Each row comes from the steps of one walk. Every step used is in the known rows, and no mark comes twice. Write the walk behind each row, first mark first.
(in the rows, 128 means zero)
Known rows
libo -> dosu -> gemu -> lamu -> teret -> faro: [ 53  97 186 172  83  87 160 141  91 116 110 113 121 141 176  82 146 131
 166  69 152 160 123 110 156]
niranik -> teret -> dosu: [ 92  74 150 146 103  92 144 132 141 149 127 107 123 177 194 119 123 118
 128  80  93 101 110 135 153]
lamu -> libo -> niranik -> teret -> faro: [151 113 182 157 111  92 122 107 122 145 106  97 117 160 152 105 122 139
 136  56 146  94 114 110 143]
lamu -> teret: [106  81 162 151  80 112 132 152 139 112 148 124  99 176 160  95 149 137
 119  72 131 137  98  99 130]
dosu -> libo: [ 95  99 176 140  90 121 136 123 159 168 109  85 109 186 184 103 172 122
 120  72 125 144 106 126 139]
dosu -> teret -> niranik: [102  81 163 133  90 119 143 108 139 113 132 125 133 168 174 126 132 114
 114  87 125 136 118 119 131]
dosu -> gemu -> lamu -> libo -> niranik: [105  89 199 198 111 142 116 142 111 143  83 109 115 168 153  68 177 132
 150  91 172 134 135 115 102]
niranik -> teret -> dosu -> libo: [ 83  94 155 136 103  99 151 140 157 179 107  88 116 179 207 122 126 131
 120  56  84 119 119 142 157]
dosu -> libo -> niranik -> teret: [125 100 167 157 134 124 124 115 155 160 104  96 121 153 165 113 139 129
 124  63 140 139 134 119 118]
gemu -> dosu: [ 92  84 159 171 101 112 155 124 156 130 134 100 104 199 167  97 173 122
 123  82 133 109  90 127 109]
niranik -> libo -> lamu -> gemu -> dosu -> teret: [ 78 104 182 180 112 111 122 171 118 138 133 117 130 218 162  96 190 150
 135  94 156 114 140 115 107]
libo -> lamu -> teret -> dosu -> gemu -> faro: [ 53  60 160 157  62 112 152 167  83 109 122 102 106 164 190  67 135 123
 191  75 157 149 133 106 157]
teret -> dosu -> gemu -> lamu -> zulofip: [ 64  67 188 155  99 131 141 184 114 148 104  78 136 181 212  60 149 135
 144 110 126 121 104 135 158]
lamu -> gemu -> faro -> teret: [104  85 177 183  89  96 128 131 131 105 129  95  88 138 143 101 164 135
 171 121 153 122 105 111 133]
dosu -> teret -> niranik -> libo -> lamu -> gemu -> faro: [106  96 188 163 119 114 120 155  91 104 142 118 120 176 169 103 132 125
 165 111 185 134 143 117 137]
niranik -> libo -> lamu -> gemu -> faro -> teret: [118  83 184 183 102 109 113 139 103 126 139 105 107 161 139  98 157 131
 182 121 193 114 139 121 134]
lamu -> teret -> niranik -> libo -> dosu: [120  90 156 138 111 104 171 144 115 107 163 137 109 187 152 140 107 123
 111  80 157 122 119 119 146]
teret -> niranik -> libo: [153  84 178 138 120 114 139 107 128 140 147 121 119 191 168 128 110 100
 107  84 150 111 103 136 136]
gemu -> faro -> teret -> dosu: [ 90  63 143 150  54  99 159 117 143 118 130  77  95 148 170 111 134 108
 174 113 123 106 124 148 137]
dosu -> gemu -> lamu: [ 79  75 192 180 107 123 125 132 124 146 102 115 129 160 177  72 172 113
 148  89 149 153 112 122 122]
lamu -> libo -> dosu -> gemu -> faro: [ 51 105 172 160  86 107 160 150 109 134  97 102 104 181 159  92 183 132
 180  71 166 117 102 112 151]
gemu -> dosu -> teret -> faro -> libo -> niranik: [119 112 168 145  70 118 141 108 162 128 127  85 122 169 129  95 162 147
 155  80 138 108 134 127 112]
niranik -> teret: [113  83 161 154 124 101 127 123 149 143 133 126 128 166 167 113 136 124
 122  69 124 114  97 116 138]
dosu -> libo -> niranik -> teret -> faro: [131 116 182 144 120  95 128  91 142 163  97  75 122 140 174 109 120 123
 138  49 141 135 131 125 145]
faro -> teret -> niranik -> libo -> dosu -> gemu: [107  71 168 134 105 103 174  78 106 142 113 136 149 148 134 152 119 117
 137  85 159 119 136 130 150]
faro -> teret -> dosu -> gemu -> lamu -> libo: [ 82  68 179 179  61 112 150 143 118 156  85 104 119 164 162  99 154 148
 147  89 118 105 137 142 134]

Which walk is each row?
[150  65 164 154 103 122 144  93 104 112 149 118 118 148 139 119 103 102
 166 105 197 113 142 136 130] : gemu -> faro -> teret -> niranik -> libo -> lamu
[140  60 187 134 115 137 140 129  84 122 128 109 148 146 144  91 100 132
 167  92 204 109 121 117 160] : dosu -> gemu -> faro -> teret -> niranik -> libo -> lamu -> zulofip
[ 91  80 161 135  97 106 141 151 141 149 117 110 113 153 160  95 118 136
 184  59 111 101 103 132 170] : niranik -> teret -> dosu -> gemu -> faro -> libo
[122  67 173 144  90 144 149 140  95  96 143 141 108 143 132  75 111 148
 181  67 183 148 113  91 162] : dosu -> gemu -> faro -> libo -> lamu -> teret -> niranik
[ 75  69 164 142 107  91 144 131 125 161 101 115 140 167 192 110 122 119
 141  54  97 116 110 123 162] : niranik -> teret -> dosu -> gemu
[142 108 176 179 143 125 107 155 145 112 135 109  93 141 122  88 142 153
 183 110 164 108 111 104 129] : lamu -> gemu -> faro -> libo -> niranik -> teret
[ 69  90 170 130  90 130 154 115 136 162 112 125 137 171 144 101 187 139
 164  89 141 127 106 114 170] : faro -> libo -> dosu -> gemu
[104  86 178 139  86 128 126 137 146 140 123 104 108 158 141  73 166 128
 186  71 154 128  88 115 147] : dosu -> gemu -> faro -> libo
[130  88 175 154 131 130 118 126 142 130 114 119 122 128 120  82 132 133
 192  66 166 124 120 107 130] : dosu -> gemu -> faro -> libo -> niranik -> teret
[ 89  89 201 187  99 125 123 158 119 152  91 115 114 184 165  74 178 139
 139  69 146 127 103 120 125] : dosu -> gemu -> lamu -> libo
[ 84  83 192 179 110 126 117 133  98 141 122 112 123 181 178  78 190 133
 151 126 165 135 113  96 154] : libo -> lamu -> gemu
[141  98 173 153 121  91 124  84 124 137 118  96 131 136 164 104 116 110
 145  72 149 118 123 114 138] : libo -> niranik -> teret -> faro
[ 63  67 171 139  75 103 150 122 120 162 100  94 131 181 198  96 156 111
 144  79 108 126 111 128 157] : teret -> dosu -> gemu
[129  94 192 110  81 141 126 133 119 159 139  81 146 178 166  60 153 156
 155 105 165  96  88 112 203] : teret -> faro -> libo -> lamu -> zulofip
[ 62 103 150 121  69 131 149 135 162 139 135 121 137 178 144 118 192 144
 149 107 125 124 129 124 146] : faro -> libo -> dosu -> teret
[115  91 163 135 122 113 170 105 119 135 144 121 126 192 168 142 125 100
 121 101 160 111 117 139 148] : teret -> niranik -> libo -> dosu
[ 88  74 160 161 120 102 140 129 116 125  98  90 119 140 177  94 112 107
 189  75 144 127 136 124 133] : libo -> niranik -> teret -> dosu -> gemu -> faro
[ 78  91 156 135  57 107 158 170 148 148 125  82  88 194 198 108 138 143
 116  61  94 144 119 129 150] : lamu -> teret -> dosu -> libo
[120  80 172 132 102 129 128 119 108 137 142 134 152 186 172 122 128 108
 124  90 165 129 151 128 132] : dosu -> teret -> niranik -> libo -> lamu
[145  89 168 144  98 152 122 110 158 143 133 102 115 168 129  92 168 129
 147 115 157 118 121 118 123] : faro -> libo -> niranik
[121 100 165 171 125 116 126 162 138 119 129  89  90 155 150  94 125 151
 186 122 136  96 127 123 147] : lamu -> gemu -> faro -> libo -> niranik -> teret -> dosu
[131  90 194 176 136 116 127 141  83 113 146 111 105 181 169  97 125 113
 166 118 203 122 118 120 149] : teret -> niranik -> libo -> lamu -> gemu -> faro
[ 75 105 158 136  81 118 176 129 125 120 119 128 128 193 159 140 155 143
 117  90 132 110 125 119 143] : lamu -> libo -> dosu -> teret -> niranik
[130  87 144 149 107 125 137 141 155 124 137  90 102 151 151 100 114 128
 184 105 135  95 133 137 134] : gemu -> faro -> libo -> niranik -> teret -> dosu
[102  70 151 135  54 140 146 162 126 136 155 117 111 191 162  87 145 153
 149 101 125 115 131 117 165] : faro -> libo -> lamu -> teret -> dosu
[157 103 177 136  68 118 129 120 139 117 144  99 101 152 125  86 131 148
 151  78 151 128 118 104 148] : lamu -> teret -> faro -> libo -> niranik
[ 98  72 177 140 105 151 127 151 115 144 136  95 145 192 185  65 169 136
 134 119 172 114  97 104 162] : libo -> lamu -> zulofip
[131 110 178 120  64 122 117  98 150 139 123  91 132 149 140  96 155 134
 159  91 138 126 141 119 138] : dosu -> teret -> faro -> libo -> niranik
